What can hang from each mark
R: N
T: E
N: R S
U: S T
P: N U
A: S
Y: P
E: T
S: F U

Each row was made from one small tree. The marks that hang from a mark follow it in brackets, in alphabetical order. Every link used is in the known rows. Write each row's tree.
Known rows
N(R S): 2.064 -2.941 3.333 -0.317 -3.929 -0.451 -3.772 -4.121 -2.156 -0.044
 2.237 4.714 3.269 -1.069 1.911 -2.145 -1.990 0.900 2.798
S(F U(T)): 1.025 -2.006 2.810 0.034 -3.965 -0.869 -1.293 -3.935 -1.722 0.509 1.238
 3.452 3.391 -0.609 0.987 -2.913 -4.647 0.728 2.845
P(N U(S(F) T(E))): 1.744 -1.358 5.906 -2.384 -4.208 0.862 -1.499 -3.329 -1.089 -0.141 1.798
 1.482 3.761 -0.358 -0.054 -2.462 -5.883 1.045 3.489
A(S(F U(T))): 0.264 -1.604 3.142 -0.111 -3.946 -1.244 -1.858 -5.317 -2.452 0.532 1.032
 3.744 3.343 -0.943 1.874 -2.657 -4.376 1.387 2.623
P(N(S(U))): 1.714 -1.199 4.509 -0.609 -4.042 -0.143 -2.131 -3.743 -1.864 -0.130
 1.194 3.584 3.224 -1.364 1.092 -2.452 -4.215 0.797 2.493
N(R S(F U(T))): 0.897 -2.405 4.328 -0.715 -3.841 0.030 -1.925 -5.350 -3.192 0.105 3.028
 4.042 4.080 -2.016 1.160 -1.930 -4.665 1.629 3.293
Y(P(N(R S(F U(T))))): 0.751 -1.230 5.804 -0.921 -3.621 0.493 -1.610 -6.029 -3.361 -0.040 2.602
 3.894 4.403 -2.049 1.076 -2.084 -5.171 2.085 3.351
R(N): 1.990 -2.013 2.299 -0.084 -4.444 -1.733 -2.445 -2.018 -1.024 0.793 0.353
 4.146 2.508 0.323 1.744 -2.648 -2.699 0.121 2.316
P(U(T)): 1.978 -1.728 3.108 -0.786 -4.335 -0.272 -3.310 -3.190 -0.266 0.062 0.189
 3.219 3.487 0.182 1.843 -2.999 -3.875 0.338 2.613
N(R S(F U(T(E)))): 0.979 -2.679 5.488 -1.138 -4.315 -0.062 -1.233 -4.591 -3.838 -0.063
 3.947 3.702 4.170 -1.733 -0.017 -1.438 -4.736 1.446 3.733
N(S): 2.287 -2.471 2.835 0.060 -4.123 -0.673 -3.442 -3.410 -1.397 0.254 1.487
 4.448 2.926 -0.488 2.159 -2.482 -2.320 0.429 2.556
Y(P(U)): 2.139 -1.565 3.007 0.003 -4.238 -0.688 -3.445 -2.933 -0.920 0.630 0.773
 3.698 2.967 0.544 1.791 -3.145 -2.255 0.569 2.180
P(N(R S(F U(T(E))))): 0.967 -2.066 6.631 -1.768 -4.047 0.454 -0.951 -4.822 -3.753 -0.467 3.229
 3.016 4.291 -1.792 -0.382 -1.636 -5.973 1.595 3.741
P(N(R S) U(T)): 1.827 -1.454 5.772 -2.209 -3.974 1.073 -3.608 -4.936 -1.610 -0.813 1.315
 3.180 4.278 -1.244 1.573 -2.229 -5.203 1.386 3.141
E(T): 1.491 -2.332 1.389 0.319 -4.083 -1.218 -3.664 -3.543 -0.885 -0.217 0.821
 3.769 2.875 0.273 2.209 -3.114 -2.922 0.301 2.667
A(S(F)): 1.096 -2.629 2.214 0.569 -3.586 -1.592 -2.875 -4.632 -2.209 0.732 0.968
 3.989 2.443 0.307 2.315 -2.991 -2.830 1.097 2.197
P(N(R) U(S(F) T(E))): 1.498 -1.797 6.401 -2.799 -4.045 1.048 -1.891 -4.108 -1.943 -0.396 2.495
 1.741 4.069 -0.934 -0.254 -2.114 -5.554 1.513 3.730

Which tree is each row?
1.204 -1.259 5.433 -1.508 -3.994 0.369 -2.384 -5.102 -2.327 -0.636 1.582
 3.827 4.253 -2.348 1.171 -2.021 -4.801 1.314 3.238 -> P(N(R S(U(T))))
1.754 -3.363 3.461 -0.067 -3.510 -0.301 -2.972 -4.726 -2.760 0.280 3.019
 4.271 3.194 -0.819 1.483 -2.245 -3.181 1.379 2.904 -> N(R S(F))
1.137 -1.727 3.935 -0.364 -4.288 -0.899 -0.923 -3.329 -2.849 0.983 2.495
 3.880 2.988 -1.036 0.991 -1.930 -4.959 1.208 2.563 -> R(N(S(F U)))
1.088 -2.337 3.974 -0.354 -4.420 -0.918 -0.630 -3.080 -2.479 0.384 2.057
 3.072 3.476 -0.367 -0.184 -2.436 -4.741 0.564 3.250 -> S(F U(T(E)))
1.829 -1.884 5.858 -2.248 -4.359 0.330 -2.707 -3.333 -1.698 -0.812 1.099
 2.454 3.985 -0.144 0.062 -2.400 -4.839 0.755 3.346 -> P(N(R) U(T(E)))
1.505 -1.903 5.882 -1.975 -3.542 1.213 -2.791 -5.407 -2.268 -0.517 2.048
 2.820 4.184 -1.004 1.253 -2.322 -6.360 1.843 3.244 -> P(N(R S(F)) U(T))
1.348 -1.338 6.185 -1.598 -3.560 1.172 -2.784 -5.788 -2.561 -0.218 2.282
 3.215 4.415 -0.979 1.542 -2.280 -5.592 2.122 3.208 -> Y(P(N(R S(F)) U(T)))
1.157 -2.027 5.106 -0.781 -3.452 0.188 -1.662 -5.073 -3.338 -0.104 2.625
 3.437 3.521 -1.628 0.481 -2.272 -5.085 1.688 2.801 -> P(N(R S(F U)))
0.819 -1.560 6.961 -1.345 -4.105 0.404 -0.948 -5.176 -4.113 -0.166 3.525
 3.503 4.515 -1.770 -0.086 -1.637 -5.252 1.911 3.754 -> Y(P(N(R S(F U(T(E))))))
2.169 -0.923 4.139 -0.538 -3.962 -0.172 -3.166 -3.171 -0.820 0.168 0.049
 3.092 3.091 0.525 1.462 -3.330 -3.509 0.688 2.198 -> Y(P(N U))
2.121 -1.303 6.400 -2.240 -4.582 0.777 -2.617 -3.306 -1.493 -0.683 1.480
 2.595 4.043 -0.402 0.660 -2.043 -5.580 0.707 3.320 -> P(N(S) U(T(E)))
0.954 -0.756 5.383 -0.416 -3.815 0.250 -1.288 -5.189 -2.535 0.228 1.741
 3.596 4.060 -1.482 1.293 -2.406 -5.539 1.630 3.038 -> Y(P(N(S(F U(T)))))
0.603 -1.191 3.060 -0.269 -4.354 -1.406 -2.649 -4.765 -1.798 0.257 0.239
 4.157 3.439 -1.178 2.325 -2.546 -3.169 0.918 2.539 -> A(S(U(T)))
1.708 -1.401 5.383 -1.558 -3.705 0.990 -2.426 -4.673 -1.402 -0.212 1.332
 2.554 3.859 -0.409 1.447 -2.619 -6.637 1.346 2.899 -> P(N(S(F)) U(T))
1.473 -1.711 7.334 -2.112 -4.051 1.077 -2.157 -4.963 -3.328 -0.362 3.256
 2.850 4.492 -0.721 0.321 -1.827 -5.736 1.943 3.629 -> Y(P(N(R S(F)) U(T(E))))
1.600 -0.874 6.204 -2.005 -4.251 0.800 -1.522 -3.650 -1.461 0.194 2.009
 1.964 3.921 -0.402 0.226 -2.426 -5.157 1.347 3.526 -> Y(P(N U(S(F) T(E))))
1.191 -0.942 4.240 -1.123 -4.846 -0.735 -1.692 -3.372 -1.883 0.421 1.430
 4.238 3.755 -1.752 1.704 -1.658 -4.657 0.844 2.942 -> R(N(S(U(T))))
1.106 -1.261 5.018 -0.853 -3.764 0.311 -1.260 -4.873 -2.223 -0.035 1.554
 3.158 3.875 -1.496 0.973 -2.431 -6.209 1.314 3.069 -> P(N(S(F U(T))))
1.803 -0.996 5.119 -2.582 -4.002 0.956 -3.274 -4.385 -0.557 -0.572 0.942
 2.544 4.029 -1.467 1.281 -2.502 -4.242 1.220 3.310 -> P(N(R) U(S T))
1.303 -2.281 5.399 -1.438 -4.740 -0.191 -2.081 -4.069 -3.206 -0.349
 3.246 4.082 4.212 -2.017 0.345 -1.366 -3.573 0.989 3.708 -> N(R S(U(T(E))))
1.471 -1.255 3.877 -0.592 -4.695 -1.021 -1.770 -2.849 -2.181 0.678 1.735
 4.278 3.057 -1.338 1.350 -1.801 -3.766 0.751 2.446 -> R(N(S(U)))
1.407 -1.103 5.390 -0.564 -3.912 -0.001 -2.483 -4.896 -3.013 -0.077
 2.123 4.286 3.778 -1.914 1.121 -2.130 -3.186 1.529 2.780 -> Y(P(N(R S(U))))
1.247 -1.911 4.264 -0.965 -4.276 -0.125 -2.724 -4.856 -2.447 -0.206
 2.310 4.485 4.162 -2.307 1.508 -1.810 -3.547 1.183 3.242 -> N(R S(U(T)))
